What can hang from each mark
kizo: fuso ledu
velavis: fuso
guvan: ledu
ledu: fumama gobif kizo velavis
fuso: fumama gobif guvan kizo velavis

Each row was made from one small tree. Brackets hold a mark, then the marks that hang from it, in alphabetical order. Every link used is in the known rows. Write each row's tree.
Known rows
[kizo [ledu fumama]]: [ 0.59  2.85 -3.32 -1.18  1.96 -2.93  0.62 -1.20 -0.21 -2.37 -4.54 -0.85
  0.54  2.18  3.12  0.74 -0.78 -1.32  1.02  0.22  4.05 -4.25  1.45  2.94
 -1.20  2.59  1.10  0.77 -0.32  1.16 -2.43  0.08 -0.24 -0.48 -1.54  2.00]
[velavis [fuso gobif guvan [kizo [ledu fumama]]]]: [ 1.12  3.04  1.84  1.87 -1.47 -1.97  2.08 -0.21  2.32 -1.56 -1.76 -4.51
  1.75 -0.09  1.58 -0.28 -0.02 -1.35  0.88 -0.83 -0.20 -2.83  1.36 -0.59
  1.42  3.36  2.14  2.74  1.07 -0.89  0.04  4.04  0.21 -0.03  2.06  5.13]
[velavis [fuso gobif guvan kizo]]: [-0.73  4.16  2.29  1.74  0.77  0.14  1.26  3.09  1.26  1.34 -1.57 -0.16
  2.35 -1.55  3.92 -2.39  0.24 -1.23  2.27 -0.60 -0.92 -0.08  4.94  1.84
  1.81  2.61  3.25  3.64 -0.08 -0.05  0.12  1.72 -0.24 -0.29  4.28  4.85]
[fuso gobif [guvan [ledu fumama]] velavis]: [ 2.61  2.63 -1.59  2.20  2.64 -1.87  0.77  1.53 -1.37 -0.78 -3.26  0.31
 -0.45  1.58  3.04 -0.33 -0.08 -0.65  4.11  1.72  2.93 -0.80  1.73  2.16
  1.77  4.61  1.06  0.91 -1.05 -2.40 -0.59 -1.52 -0.67 -0.12  4.20  2.02]
[guvan [ledu fumama gobif kizo]]: [ 1.19  1.51 -1.71 -1.00  6.96 -2.08 -1.79 -4.44  0.41 -0.87 -2.60 -2.57
  0.12  3.52  3.27  1.47 -2.20  1.40  1.72 -3.37  1.88 -2.45  1.21  2.33
  0.44 -2.44  5.70  1.26 -0.58  1.14 -0.89 -0.29  0.84  2.41 -2.50  2.59]
[guvan ledu]: [ 0.20  4.91 -2.82 -0.26  5.90 -1.49 -1.86 -0.02 -2.43 -0.34 -3.39  3.74
  2.98 -0.02  4.44 -1.00  1.32 -0.19  0.91 -0.47  1.68 -1.39  3.58  5.35
 -0.08  0.31  2.63  2.99 -2.17  2.08 -3.03 -2.46 -0.69 -1.06  0.16  1.46]
[ledu kizo]: [-1.53  2.87 -1.18 -0.67  3.85  1.11 -0.63 -1.25 -1.24 -0.39 -3.37  0.46
  1.90  3.32  5.59 -0.76 -0.99  1.26  2.27 -1.15  2.03 -0.65  3.95  3.37
 -2.15 -0.86  2.92  1.89 -0.10  1.79 -1.40 -0.63  0.02  0.84 -2.28  2.61]
[ledu fumama kizo [velavis fuso]]: [-1.10  1.30 -0.91 -3.19  2.43 -0.93 -0.32 -2.99  1.05 -2.97 -3.49  0.91
  0.65  3.39  0.96  0.45 -1.05 -1.10  2.46 -2.31  0.66 -5.44  0.64 -0.62
  0.82  0.12  0.46  0.83  0.33 -0.25 -2.12  1.86  1.26  2.87 -2.27  3.53]
[ledu fumama gobif [velavis [fuso guvan kizo]]]: [-0.11  0.71  0.03 -0.52  0.07 -0.74  0.89  0.14  1.21 -0.91 -1.61 -0.86
 -1.14 -1.31  1.14 -0.38 -1.23 -4.35  3.25 -1.34  0.31 -2.43  0.29 -1.68
  2.79  3.11  5.51  1.22 -2.05  0.50  0.81  3.49  0.52  2.40 -0.84  4.75]
[kizo [fuso fumama gobif velavis] ledu]: [ 4.49  3.36 -0.99 -1.07 -2.54 -3.32  0.72  4.44 -0.59 -0.95 -4.33 -0.70
  2.54  3.74  2.72  0.66 -3.56  0.28  0.82  3.41  2.18 -3.47  1.56  3.44
 -1.33  2.42 -3.26  2.37 -0.78 -1.26 -0.40  0.53 -0.66 -0.67  2.48  2.40]
[kizo [ledu fumama gobif velavis]]: [ 2.90  0.74 -1.40 -3.42  1.90 -1.93  0.46 -1.54 -0.21 -1.87 -2.45 -1.15
 -0.74  2.54  0.99  0.51 -3.52 -1.09  1.67  2.04  4.75 -3.49 -0.11  1.84
 -0.90  1.31  4.08 -0.24 -2.55  2.78 -1.17  1.25 -0.12  1.74 -4.13  1.91]
[ledu fumama gobif kizo velavis]: [ 0.87  0.14 -1.04 -2.74  4.16  0.23  0.20 -2.46  0.45 -1.45 -2.39 -0.35
 -2.07  4.57  2.47  0.46 -4.29  0.29  3.53 -1.16  2.44 -2.51  0.97  0.65
 -1.13 -1.18  5.35 -0.63 -0.89  1.82 -0.22  0.82  0.51  3.45 -4.37  2.21]
[kizo [fuso fumama guvan velavis] [ledu gobif]]: [ 4.08  2.87 -1.59 -0.22 -2.99 -2.52  0.36  3.50 -1.00 -0.89 -3.25 -1.99
  1.44  0.91  3.77  0.13 -2.52 -2.84  1.81  3.13  3.19 -2.42  0.15  1.47
  0.93  5.85 -0.01  1.68 -2.25 -0.25  0.18  2.19  0.22  0.81  1.22  2.72]
[velavis [fuso fumama]]: [-1.39  4.81 -2.72 -0.44  1.60 -1.72 -1.34  2.36  0.74 -2.24 -4.02  2.86
  1.33 -0.40  5.32 -0.42 -0.60 -2.40  1.13 -1.69  0.53 -5.10  2.52  3.24
 -0.25  2.94  0.25  2.38 -1.83 -1.08 -2.43 -2.04  0.83 -1.04  3.52  4.28]
[velavis [fuso gobif [kizo ledu]]]: [ 1.41  4.41  2.13 -0.71  0.96 -1.74  0.31  1.46  1.05  0.88 -1.08 -1.92
  4.63  1.43  1.34 -0.16  0.58 -0.11 -0.86  0.49 -1.10 -2.05  3.41  2.36
  0.28 -0.05  1.25  3.88  1.12  0.87 -0.91  2.45 -1.05 -0.91  0.55  4.61]
[kizo ledu]: [-0.02  4.77 -2.07 -1.89  2.22 -1.76 -0.46  0.32 -1.76 -0.61 -3.50  0.88
  2.67  0.93  4.07 -0.66 -0.13 -0.52  0.27  1.10  3.12 -1.55  2.55  4.94
 -1.59  1.10  1.53  2.15 -1.30  2.42 -3.08  0.25 -0.83 -1.05 -1.72  1.66]
[guvan [ledu fumama gobif kizo [velavis fuso]]]: [ 1.44  1.13  0.29 -3.44  6.07 -1.96 -1.93 -3.37  1.21 -1.77 -1.51 -0.25
  1.34  2.88 -0.96  1.43 -1.37 -0.44  0.54 -2.89  0.56 -4.33 -0.60 -0.20
  2.60 -1.84  2.67  1.42 -0.47  0.44 -1.53  1.73  1.72  3.70 -3.04  3.40]

Write each row's tree
[ 2.78  2.37  2.13  1.81  1.88  1.02  0.34  1.80 -2.02  1.26 -0.92  0.27
  2.33 -2.65  2.62 -2.23 -0.06 -1.65  2.82  1.28  1.49  2.13  3.24  1.02
  0.92  1.63  5.19  2.32 -2.98  1.31 -0.06  1.52 -0.92 -0.75  0.89  1.70] -> [fuso gobif [guvan [ledu velavis]] kizo]
[-0.79  2.76 -0.53 -0.30 -0.38  1.00 -1.27  1.30 -0.25 -2.46 -2.44  0.85
  1.04 -1.41  3.89 -1.17 -2.03 -4.02  3.01 -1.08  1.44 -3.41  0.39 -1.37
  0.76  3.80  1.61  1.30 -1.51 -1.74 -1.07  1.96  1.60  0.64  0.30  4.12] -> [ledu kizo [velavis [fuso fumama guvan]]]
[ 1.73  3.03  1.93 -0.68  3.68 -1.27 -0.74  1.06 -0.70  1.15 -1.15  1.10
  3.93 -0.01 -0.41 -0.67  2.01 -0.85  0.36 -0.43 -1.93 -1.35  2.92  2.28
  1.95 -1.08  1.83  3.93 -1.58  0.86 -1.29  1.41 -0.35 -0.25  0.76  3.42] -> [guvan [ledu [velavis [fuso gobif kizo]]]]
[ 4.25  2.12  1.25 -0.43  0.65 -1.50 -0.77  1.05 -0.29 -1.11 -2.88  1.16
  2.42  3.19  1.56  0.69 -4.73  0.65  1.21 -0.58  0.36 -1.75  1.29  1.37
 -1.25 -1.17  0.84  2.90 -2.05 -0.07  0.26  1.34  1.89  0.38 -0.23  2.14] -> [guvan [ledu [kizo [fuso fumama gobif]] velavis]]
[ 0.80  2.61  0.30  4.95 -1.43  0.32  1.18  3.98  1.17  0.02 -2.54 -1.98
 -0.57 -2.75  6.89 -2.31 -2.95 -1.10  4.21 -0.55  1.81  0.23  3.58  0.94
 -1.30  3.15  6.23  1.96 -2.05 -0.48  1.38 -0.62 -0.24 -2.01  4.51  3.87] -> [fuso fumama gobif guvan kizo]
[ 1.92  2.10  0.25 -2.64  5.85  0.64 -2.64 -1.44 -1.88  0.99 -1.26  1.16
  2.05  2.21  1.90 -0.06 -1.73  0.84  1.28 -0.98  1.83 -0.50  1.35  2.07
  0.02 -2.79  5.19  1.85 -2.20  3.44 -1.23  0.15  0.38  2.22 -4.46  1.14] -> [guvan [ledu gobif kizo velavis]]
[ 2.79  2.97 -1.99  0.04 -1.03 -1.93 -0.70  2.44 -2.31 -2.19 -4.25  2.81
  0.72 -2.73  3.03 -0.54 -1.14 -4.90  2.33  0.63  2.49 -2.41  0.57  1.18
  0.17  5.21  1.68  1.95 -3.52 -0.31 -2.03  0.84  1.37 -0.77  1.20  1.74] -> [kizo [fuso fumama [guvan [ledu velavis]]]]
[ 3.61  3.22  1.12  1.13  2.10 -2.08 -1.41  1.11  0.92 -0.68 -3.27 -0.44
  3.00  3.41  2.76  0.94 -3.24  1.51  0.99 -2.14 -0.78 -1.96  1.99  2.86
 -0.92 -2.16  1.51  3.65 -0.87  0.04 -0.41 -0.20  1.66 -0.18  1.57  2.71] -> [guvan [ledu [kizo [fuso fumama gobif]]]]
[ 0.86  2.22  0.36  0.01 -0.68 -2.61  0.97 -1.47  1.72 -1.24 -1.60 -5.68
  0.42 -1.21  1.33  0.49 -0.01 -3.24  0.45 -1.37  0.43 -2.92  0.58 -1.68
  2.93  3.09  4.69  2.35 -0.24  0.30  0.09  4.02  0.82  1.18 -0.32  4.89] -> [velavis [fuso guvan [kizo [ledu fumama gobif]]]]
[ 3.77  1.43  1.41  3.66 -0.24  0.48 -0.12  3.00 -1.22 -0.33 -1.68 -1.40
  0.68 -3.67  3.42 -2.19 -1.74 -2.70  2.95  1.71  2.09  0.13  1.26  0.02
  0.59  2.61  5.61  1.99 -3.87 -0.22  0.36 -0.01  0.41 -2.48  2.89  2.35] -> [fuso fumama gobif [guvan [ledu velavis]] kizo]
[ 2.82  0.60 -1.58  1.29 -1.78 -0.69  1.74 -0.57 -1.07 -0.69 -1.96 -5.63
 -0.25  0.37  2.44  0.33 -0.51 -2.22  2.73  2.21  2.97 -1.20  0.43 -1.82
  1.94  4.00  4.41  0.85 -1.52  0.88  0.98  2.91 -1.14  1.31 -1.08  2.26] -> [fuso guvan [kizo [ledu fumama gobif]] velavis]
[ 0.98  4.80 -0.07  0.16  3.82 -3.71 -0.21  0.75  1.55 -1.92 -3.01  0.19
  0.98 -0.16  1.41  0.32  0.78 -1.01  1.54 -2.28  0.80 -2.61  2.01  2.47
  2.65  3.90  1.57  2.92  0.02 -2.91 -1.48 -0.10  0.40  0.15  4.71  4.61] -> [velavis [fuso gobif [guvan [ledu fumama]]]]
[ 2.58  2.66 -0.80  3.30  1.52  0.89 -0.80  2.75 -1.26 -0.72 -2.28 -1.72
  1.92  0.03  5.06 -0.54 -1.65  0.18  3.39  0.84  2.52 -0.44  1.06  0.08
  0.76  2.95  1.47  1.71 -1.28 -3.00  0.90 -0.88 -0.14 -0.81  3.86  2.09] -> [fuso fumama gobif [guvan [ledu kizo]] velavis]
[ 0.17  3.89  0.30  0.84  3.42 -1.72 -3.14 -0.24  0.94 -1.47 -0.97 -2.17
  2.11 -2.13  3.80  1.10 -0.35 -2.25  0.91 -3.53  0.40 -2.45  0.62  0.07
  2.07  1.39  4.67  3.08 -1.33 -1.17  0.42  1.06  1.98  0.95  2.56  4.45] -> [velavis [fuso fumama [guvan [ledu gobif kizo]]]]
[ 1.94  2.97 -1.92 -2.42  2.31 -3.52  0.09 -1.91  0.29 -1.25 -2.94 -1.83
 -0.61  2.20  3.47  1.82 -2.69 -0.13  0.62  0.11  3.54 -3.38  1.10  3.09
 -0.55  1.46  4.20  0.91 -0.59  1.87 -0.76  0.18 -0.16  1.20 -2.35  2.81] -> [kizo [ledu fumama gobif]]
[-1.59  2.77 -0.16 -3.52  3.94  1.01 -1.14 -0.79 -0.51 -0.71 -2.31  2.98
  3.16  3.02  1.97 -0.65  0.12 -1.34  1.59 -0.28  0.17 -2.65  2.14  1.06
  0.00 -0.56  0.06  2.04 -0.28  1.29 -2.32  1.86  0.72  1.95 -2.32  3.26] -> [ledu kizo [velavis fuso]]
[ 1.51  4.10 -2.12  2.45 -1.46  0.30  0.52  6.06 -0.88 -0.68 -3.36 -0.06
 -0.07 -0.74  7.03 -1.79 -3.01 -1.17  4.95  2.54  3.68 -0.61  2.71  2.86
 -1.09  5.77  0.75  0.86 -1.86 -2.68  0.90 -1.61 -1.40 -1.00  5.66  2.96] -> [fuso fumama gobif guvan velavis]
[ 0.83  4.24 -1.13  2.74  0.10 -0.05  0.23  4.22  0.91 -1.22 -3.58  0.26
 -1.17 -2.02  7.53 -1.93 -3.58 -1.04  4.52  0.00  3.03 -0.81  3.05  3.46
 -2.02  4.68  4.50  1.08 -1.50 -0.96  0.28 -2.24 -0.65 -1.68  5.73  3.63] -> [fuso fumama gobif guvan]
[ 2.42  2.65  1.53 -0.64  3.96 -1.27 -2.20  0.87  0.60 -1.80 -1.42  0.44
  2.66  1.43  1.39  0.32 -1.72  0.04  0.97 -0.69 -0.12 -4.17 -0.17  0.79
  0.44 -0.73  0.39  2.84 -1.01 -1.16 -0.77  0.26  1.63  0.55  1.71  3.49] -> [guvan [ledu kizo [velavis [fuso fumama gobif]]]]
[-0.33  2.46 -1.17  1.57 -2.07 -0.44  0.45  1.24  0.37 -1.66 -4.89 -0.42
  1.10 -0.02  5.80 -0.85 -3.42 -2.64  3.34 -2.22  1.04 -1.69  2.65  0.98
 -0.77  3.19  2.41  1.61 -1.15 -0.07 -0.27  1.35  1.90  0.11  0.72  3.42] -> [ledu [kizo [fuso fumama guvan]]]
[ 3.35  3.35 -0.52  1.58  0.69 -0.35 -0.94  3.57 -1.01 -1.83 -2.54  1.80
 -0.29 -2.82  3.98 -1.39 -2.39 -2.31  3.39  1.69  3.27 -1.47  1.01  2.30
 -0.27  4.68  3.98  1.13 -3.83 -1.57 -0.38 -1.09  0.50 -1.91  3.95  1.95] -> [fuso fumama gobif [guvan [ledu velavis]]]
[ 0.09  3.82  1.01  2.89 -1.29 -0.46  0.39  4.04  1.47 -0.53 -2.27 -2.03
  0.75 -3.23  4.96 -1.44 -1.50 -1.96  2.59 -1.51 -0.69 -1.93  2.97  0.47
  0.87  3.54  3.11  2.58 -1.06 -1.64  0.83  1.03  0.46 -1.06  5.60  5.43] -> [velavis [fuso fumama gobif guvan kizo]]
[ 4.39  3.48  0.44  0.53 -0.41 -1.80  0.01  3.72 -0.97 -1.51 -3.66  2.09
  1.44 -1.71  2.19 -0.76 -3.91 -2.29  2.90  1.06  1.48 -1.20  1.35  2.64
  0.30  3.91  1.92  2.45 -3.34 -0.66 -0.48  1.05  0.98 -1.11  3.39  2.46] -> [kizo [fuso fumama gobif [guvan [ledu velavis]]]]
[ 0.83  1.42 -0.79 -2.19  1.75 -2.23  0.05 -2.85  1.79 -0.43 -4.15 -1.14
 -0.86  5.51  2.37  1.06 -4.78  1.23  2.09 -3.09  0.35 -1.89  2.25  1.88
 -0.71 -1.19  4.67  1.59  0.51  1.21  0.39  1.47  1.32  3.77 -3.24  3.28] -> [ledu fumama gobif [kizo fuso]]
[-0.29  0.64 -2.29  0.02 -1.31 -1.02  1.90 -0.79 -0.60 -1.53 -4.85 -1.28
  1.03  4.37  3.16  0.21 -0.89 -1.08  4.64 -1.00  2.24 -1.66  2.29 -0.66
  0.99  3.27  0.02  1.11  0.26 -2.08 -0.05  3.13  0.70  2.87 -0.94  2.63] -> [ledu fumama [kizo [fuso guvan velavis]]]
[ 0.69  2.33 -1.72  3.21  1.89 -1.72  0.52 -1.34 -0.82 -1.10 -3.58 -0.88
  0.91 -2.93  2.96 -0.75  1.82 -2.31  2.70 -2.53  1.91 -1.95  1.96 -0.35
  1.87  3.16  5.90  2.00 -1.97  0.07 -1.30  0.78  0.53 -0.96  0.43  2.42] -> [fuso [guvan [ledu fumama]] kizo]
[ 1.02  0.46 -1.33 -1.14  4.98 -1.12 -0.75 -3.73 -1.25 -2.85 -3.16  0.46
  1.07  2.40  1.34  0.74 -1.14 -0.47  2.15 -1.15  2.80 -3.78  0.01 -0.18
  0.20 -0.84  2.95  0.51 -1.45 -0.04 -2.38  0.78  0.93  1.30 -3.69  0.99] -> [guvan [ledu fumama kizo velavis]]
[ 2.62  3.01 -1.14  0.22 -1.16 -2.28  0.89  5.01  0.19  0.13 -4.85  2.15
  0.66  4.12  4.33 -0.17 -3.93  0.64  3.38  1.61  1.48 -2.32  3.22  3.98
 -2.03  2.14 -1.41  2.06 -1.60 -1.97  0.06 -2.00 -0.67 -0.33  3.84  2.97] -> [kizo [fuso fumama gobif velavis]]
[ 3.38  1.05  1.63  2.45 -3.61  1.01  1.46  3.24 -0.87 -1.01 -1.65 -3.59
  0.05 -2.97  3.10 -1.69 -3.60 -3.26  2.72  2.37  2.71 -1.19  0.78 -0.93
 -0.66  4.00  4.27  1.10 -2.92  0.72  0.86  2.32  0.45 -2.21  0.54  2.53] -> [fuso fumama gobif guvan [kizo [ledu velavis]]]
[ 2.08  0.50 -0.77 -1.91  5.30 -1.37 -1.31 -3.47 -0.25 -1.14 -1.57 -0.58
  0.03  3.76  1.11  0.85 -2.46  0.18  2.04 -1.61  2.26 -2.72  0.12 -0.06
  0.29 -1.62  5.04  0.69 -1.84  2.02 -0.25  0.68  1.24  2.71 -4.38  1.52] -> [guvan [ledu fumama gobif kizo velavis]]
[ 1.36  1.86 -0.17  2.10  3.15 -0.50  0.68 -0.73 -0.78 -1.11 -2.20 -3.45
  0.87  2.66  2.96  0.01 -0.82  0.55  3.98 -0.14  2.48 -0.54  1.47  0.09
  1.68  1.90  1.38  1.23  0.15 -2.22  0.25  0.67 -0.33  1.24  1.84  1.93] -> [fuso gobif [guvan [ledu fumama kizo]] velavis]
[ 2.40  2.99 -0.73 -4.26 -0.24 -1.96  0.29  0.47 -2.86 -1.13 -4.51  2.55
  3.41  2.85  0.54 -0.66 -1.26 -1.92  0.13  2.88  1.84 -2.85  1.81  3.87
 -1.04  1.29 -0.02  2.66 -1.30  3.14 -3.10  3.46  0.50  0.42 -4.05  1.16] -> [kizo fuso [ledu velavis]]
